Each row comes from the steps of one walk. Every step used is in the known rows, and no mark comes twice. Write the walk behind each row, first mark first.
Known rows
berikir -> vemen: [ -3.6   2.2  13.9  10.0   1.4 -27.0  -5.4  -5.4   0.1  14.5 -53.4  18.4
   6.9  -3.8  25.3  -6.3   8.1  18.3  -4.5  14.5 -33.8 -14.0 -12.4  -3.8]
magem -> zunuteb -> bafubuv: [-11.7 -36.8  22.2 -27.0   6.1  48.5  20.8  15.4   7.5 -25.1  -7.6 -22.2
 -24.8 -25.7  12.0 -24.6   0.0 -24.9   4.0  -4.8 -57.5  23.5 -33.7   2.0]
vemen -> berikir -> zunuteb -> nudun -> retiku: [ -4.6 -13.4   5.1  -2.6  16.4 -36.8  19.8  -3.5  17.6 -19.0 -71.6 -39.6
  -7.7 -28.4   4.5 -10.2  -8.2  38.2  -0.9  -1.5 -11.3  26.9   8.0  38.1]
berikir -> zunuteb -> nudun -> retiku: [ -8.5 -26.5  19.7  -6.2  21.8 -52.8  29.5 -17.1  13.3 -21.1 -82.3 -25.9
 -28.7 -56.5  11.4  -8.4   6.7  -3.3   7.5   3.5 -31.3  39.2  -4.2  31.7]
nudun -> zunuteb -> magem -> vemen -> kila: [ 11.5  39.5 -11.8  27.3   3.5   6.6 -41.5   6.7   5.9  52.2  -5.6  58.1
  53.3  45.4  11.6  23.1 -37.4  33.3  -6.8 -19.1  19.1  -9.3  41.3 -40.8]
vemen -> magem -> zunuteb: [  2.3 -11.3 -21.6  -8.8  17.6  23.5   5.0   5.3  10.7  -1.5 -25.9   1.5
  -4.3   7.3  24.7  -4.8 -36.1  10.9 -10.7  -6.0  -5.5   5.2 -20.9   0.7]
zunuteb -> bafubuv -> retiku -> nudun: [-12.9  -9.5  48.9 -10.0 -30.4 -21.7  20.9  -0.3  -2.5 -25.0  52.7 -16.1
 -28.1 -34.2 -23.6  -9.1  37.0 -50.9  18.9   3.1  -8.5  22.8 -35.6  16.3]
bafubuv -> retiku -> nudun -> zunuteb -> magem -> vemen: [  9.9  39.3   6.0  21.8  -9.6  -4.5 -27.2 -15.2  -8.9  29.3  65.1  21.3
  15.8  18.2 -18.0  24.1  -3.6 -30.7  15.0  -7.6  69.1  12.9  37.9 -16.3]
nudun -> zunuteb -> bafubuv -> retiku: [-16.5 -13.8  34.6 -11.7 -16.0  -8.7  21.3  25.9   8.5  -9.0  75.4  -5.8
 -16.5 -23.2 -10.9   5.2  42.8 -40.5  17.5 -10.9 -27.2  18.3  -2.3  -4.6]
magem -> zunuteb: [ -1.9 -28.2  11.0 -13.8  17.5  22.2  11.9  14.5  10.9 -18.5 -53.2  -9.5
 -15.9  -9.0  21.3 -11.1  -7.8  -9.1   2.4  -1.4 -22.6  19.1 -22.0  -2.4]
berikir -> vemen -> magem -> zunuteb: [  5.3   4.2 -25.1   4.2  12.1   8.2  -5.9 -15.2  -3.9  13.6 -37.7  14.5
  13.1   6.8  47.6 -12.3 -51.4  20.9 -16.6 -10.2 -15.8  -6.1  -9.6   8.2]
zunuteb -> bafubuv -> retiku -> gokog: [-20.1  -7.2  27.0 -19.1 -31.7 -14.7  23.8  10.7  -7.0 -37.5   3.6  -4.6
 -21.9 -20.3 -21.9  -2.6  48.0 -35.8  20.3  -6.3 -29.1  -4.2 -38.2  24.1]
retiku -> bafubuv -> zunuteb: [  7.7 -15.5  -1.7  -1.4   6.0  37.2   0.6   8.2   1.9   0.1  35.9   1.0
  -6.3  22.9 -18.6   6.5  50.4 -19.9  -4.9  18.2   1.2 -15.2   1.8 -33.8]
berikir -> vemen -> magem: [  1.9  17.9 -18.0  14.8   0.8 -23.5 -11.9 -13.7   0.0  31.4 -25.1  31.5
  20.8  13.8  27.8  -0.3 -19.0  37.5 -17.5   9.5 -17.2 -28.5 -11.9  -0.6]
berikir -> vemen -> magem -> zunuteb -> bafubuv -> retiku: [ -9.8   3.0  -6.6 -11.2 -18.2 -19.7  12.0 -12.0 -14.4 -15.3  47.0  -5.3
  -1.2 -16.7  33.1 -14.8 -45.5 -18.7  -6.4 -22.5 -16.1   0.5 -19.6  25.6]
retiku -> bafubuv -> zunuteb -> nudun: [ 11.5 -35.7   8.7  -5.4  -3.1   5.3  10.3  -2.0  -8.3  -9.5  11.5 -10.9
  -7.9 -12.3 -17.1   4.0  27.4 -35.1  -2.3   9.8   1.8   0.9  -8.4 -29.2]
zunuteb -> bafubuv -> retiku: [-21.5 -14.1  37.2 -17.5 -24.8 -37.3  23.5  20.7   4.6 -28.5  43.2 -13.6
 -23.5 -27.3 -12.5  -2.4  29.9 -31.1  12.8   6.0 -21.2   3.4 -36.1   4.6]
retiku -> bafubuv: [  1.3  -8.4   0.4  -3.3 -13.6  14.8   7.4  15.4  -0.2  -7.2 -13.0   2.4
   1.5  -9.0  -3.7   0.0  37.4   1.3  -4.3  18.1   1.1 -17.4 -30.9 -22.4]
berikir -> vemen -> kila: [  1.5  16.7  14.7  20.7 -11.7 -53.0 -15.5  -0.4   2.6  22.1 -72.1  48.4
  35.5  12.6  36.0  -3.5 -18.7  43.2 -11.0  -8.1 -37.5 -14.2  -9.6  -6.2]
retiku -> bafubuv -> zunuteb -> magem -> vemen -> kila: [ 18.9  38.5 -28.9  22.1  -4.4  20.5 -44.0  -7.8 -11.9  32.6  42.4  46.6
  48.8  64.8 -10.4  21.6 -24.6  15.1 -18.5  -1.6  45.1 -36.8  34.1 -53.9]
nudun -> zunuteb -> magem: [  5.0   2.9  -6.2   5.9  25.6  31.3 -13.8  12.7  16.2  39.5  20.7  20.0
   4.0  19.6 -18.0  14.8  14.5  -0.8   0.1   5.0  11.3  -2.6  24.4 -41.5]
berikir -> vemen -> magem -> zunuteb -> bafubuv -> retiku -> gokog: [ -8.0  10.8 -15.7 -12.7 -26.8   6.0  11.4 -21.9 -25.7 -24.4   7.8   4.8
   0.4  -9.7  23.7 -16.4 -27.9 -22.0   1.3 -33.9 -22.6  -7.0 -20.5  44.9]
nudun -> retiku -> bafubuv: [ -2.4  -3.2  -4.7   0.9  -7.4  -5.8  10.5  16.9   0.9  -2.2 -14.4  -2.1
 -20.9 -18.4 -15.3   0.7  57.0  18.5   7.5  26.4   5.2 -17.9  -7.6   8.2]

Write each row's walk
[ -2.0  25.3  -9.2   8.9  12.3  15.1 -11.1  -5.9  12.4  -5.3 -51.4 -14.1
  36.1  25.3  31.2  -2.1 -31.3  45.4 -16.0  -2.9  -4.5   2.9   7.6   3.6]  magem -> vemen -> berikir -> zunuteb
[ -6.3 -29.3  25.2  -3.0   3.2 -67.0  18.4   8.8   6.7  -6.3 -69.5 -10.5
 -30.7 -46.0  -9.8  -1.1  21.5  10.6  16.4  16.9 -15.3  14.1 -12.5  24.2]  zunuteb -> nudun -> retiku
[  6.7  25.4 -12.1  16.6  16.7  34.6 -32.9   2.8   3.3  46.3  15.5  28.3
  25.2  30.1  -1.5  20.0 -10.7   9.8  -0.3   3.7  23.0  -9.2  36.1 -39.5]  nudun -> zunuteb -> magem -> vemen
[  0.7 -36.3  23.3  -1.3  24.8 -43.7  11.2   2.8   9.1   0.1 -21.9 -11.4
 -39.4 -16.2 -26.2   4.4  33.2 -10.3  16.5  18.7 -19.3  16.9  19.4  13.4]  bafubuv -> zunuteb -> nudun -> retiku
[ -7.2 -20.9  -9.8 -22.4   4.2  49.0  14.9   6.4   6.6  -8.9  19.5  -9.8
 -10.6 -10.4  16.0 -18.5 -28.1  -6.2  -8.7  -8.5 -36.4   8.9 -32.8   5.0]  vemen -> magem -> zunuteb -> bafubuv
[-13.8  -7.5  24.7 -13.5 -23.5  15.2  21.3  16.1  -2.8 -17.3  36.9   2.1
 -15.5 -15.6 -20.7   4.0  60.9 -45.1  25.2 -22.5 -31.6  12.3  -3.9  14.7]  nudun -> zunuteb -> bafubuv -> retiku -> gokog
[ 11.2  33.0 -25.8  16.1  25.4  36.6 -46.9   4.3   4.9  35.1  40.6   5.5
  30.0  83.7 -26.8  17.1 -25.1  40.3 -14.1  14.2  44.8 -36.2  47.5 -35.1]  bafubuv -> zunuteb -> magem -> vemen -> berikir
[-18.5  24.5   8.6  -6.1 -18.8 -11.0   6.3  -2.5   2.5 -35.0  32.0 -34.2
  22.4   0.4  17.9  -4.5 -25.0   7.1  -5.7 -15.0  -5.1   9.8  -3.0  22.4]  magem -> vemen -> berikir -> zunuteb -> bafubuv -> retiku
[ -4.4   2.9  -2.4  -2.1  19.6  13.6   7.5   5.1  25.6 -12.8 -42.7 -23.4
  13.9  13.8  15.5  -7.1  -4.9  34.5 -15.6  -2.0 -19.1  10.4  -3.0   2.5]  vemen -> berikir -> zunuteb
[  3.9  -1.5  34.6   9.8 -10.8 -18.6   9.1   4.8   5.9   2.7  41.0   4.4
 -12.7 -10.1 -12.7  11.6  42.0 -43.9  22.1 -10.6  19.5  33.7  11.8   1.1]  bafubuv -> retiku -> nudun -> zunuteb
[  5.0  13.7 -21.0   8.0 -10.4 -11.8   2.6 -15.5 -10.8 -17.4 -45.9 -36.0
  23.4 -23.9  14.9  -4.8 -19.7  40.3  -8.5  -3.7  26.1   4.9  12.7  30.5]  magem -> vemen -> berikir -> zunuteb -> nudun -> retiku -> bafubuv
[ 13.5  -6.3 -36.6   3.2 -11.3 -16.1   7.8 -25.8 -27.1   1.3 -33.3  -5.6
   1.2 -41.4  30.3 -15.4 -40.4  16.2  -9.4 -11.1  14.0  -3.1  -2.9  35.0]  berikir -> vemen -> magem -> zunuteb -> nudun -> retiku -> bafubuv
[ 14.9  25.0 -30.5  11.6  10.7  49.6 -34.6 -11.6 -14.2  26.2  60.7  16.2
  19.8  51.2 -23.5  17.8   4.0  -8.7 -12.0  20.4  49.2 -38.1  29.5 -52.9]  retiku -> bafubuv -> zunuteb -> magem -> vemen
[  4.0 -41.5  28.6  -4.8  17.1 -24.6   8.7  -0.4   6.7  -2.4 -19.8  -6.2
 -17.9  -6.0 -12.9   5.1  15.1 -27.3   4.2   9.1 -22.6  15.0  -2.3 -17.9]  bafubuv -> zunuteb -> nudun
[ -2.2 -43.2  17.8 -13.8  16.4 -33.1  23.8   7.2   3.6 -23.7 -81.2 -24.9
 -39.1 -52.4  10.2 -13.5 -12.2  -5.9  16.6  -1.2 -17.2  36.6 -10.5  34.0]  magem -> zunuteb -> nudun -> retiku
[  4.2 -11.0  -7.2   1.8  12.8  15.1   4.1  10.7   2.9   2.9  32.3  -3.4
 -29.3  12.7 -33.3   6.0  68.2  -2.7   7.5  26.4   1.8 -15.8  25.1  -2.5]  nudun -> retiku -> bafubuv -> zunuteb
[  5.8 -38.7  -0.3 -15.3  -5.9  -3.9  25.3   4.6 -11.8 -30.3 -48.7 -30.2
 -29.9 -58.6   5.0 -14.1   2.7 -12.9  10.2  -2.4   6.1  22.7 -15.9  24.6]  magem -> zunuteb -> nudun -> retiku -> bafubuv
[-11.4  -4.7 -11.5 -25.5 -20.6  20.3  23.4  -0.6 -11.1 -38.2  22.3  -8.4
 -15.9  -9.3   1.1  -9.0 -11.9 -33.1   7.9 -30.2 -10.9   4.6 -32.7  36.7]  vemen -> magem -> zunuteb -> bafubuv -> retiku -> gokog
[ -4.3  -7.8   9.0 -16.3 -19.7  12.0  20.7 -11.4  -6.3 -26.1  69.3 -19.5
 -23.1 -22.3  -1.5 -14.8 -22.7 -49.0   6.5 -21.2  10.8  31.1 -29.9  27.7]  vemen -> magem -> zunuteb -> bafubuv -> retiku -> nudun
[  0.2  18.8 -24.7   0.8  29.3  29.6 -10.4  -4.8  22.3   6.3 -13.1 -17.1
  20.8  33.0  -4.9  -2.3 -26.8  35.8 -22.2   1.3  19.4  -4.9  12.4 -17.8]  vemen -> berikir -> zunuteb -> magem
[  1.3 -23.9   5.9  -3.5 -15.5 -38.6  20.7   6.8  -8.0 -11.6 -38.2 -14.5
 -22.0 -53.7 -14.6  -1.6  35.6   3.6  10.1  17.4   7.7  -0.2 -18.7  14.8]  zunuteb -> nudun -> retiku -> bafubuv
[ -1.3   8.1   4.0  -3.4 -24.6  -1.7   8.3 -31.8 -21.4 -10.9  57.9  -6.2
  -5.7 -23.1  22.8 -23.1 -38.0 -38.7  -0.2 -24.4  -2.0  20.1 -19.0  37.4]  berikir -> vemen -> magem -> zunuteb -> bafubuv -> retiku -> nudun
[ 10.9  29.4 -34.5  14.9  16.6  30.6 -31.7  -8.6 -12.2  29.7  56.3  11.2
  -0.2  40.7 -37.8  17.9  22.1   8.0  -0.2  29.1  51.2 -36.6  51.8 -21.4]  nudun -> retiku -> bafubuv -> zunuteb -> magem -> vemen
[ 15.6  43.8 -33.4  25.8   2.0   1.9 -41.0  -5.1 -10.2  36.4  37.5  40.9
  28.7  55.4 -24.2  20.4  -4.5  31.6  -6.8   7.0  50.3 -36.1  56.7 -22.7]  nudun -> retiku -> bafubuv -> zunuteb -> magem -> vemen -> kila
[ 11.7  33.3 -10.8  23.1  16.0  -6.6 -45.7  -5.1   3.1  38.9  12.6  50.6
  38.7  69.9  -6.2  22.7 -37.9  20.6 -12.5  -2.0  20.0 -22.9  38.1 -44.1]  bafubuv -> zunuteb -> magem -> vemen -> kila
[  5.2  40.0 -23.8  14.4   5.5  14.9 -39.9  11.7   3.1  28.5  -7.8   6.9
  39.7  52.9 -10.4  11.0 -36.2  60.0 -13.9  14.3  44.5 -37.9  14.2 -24.0]  zunuteb -> magem -> vemen -> berikir
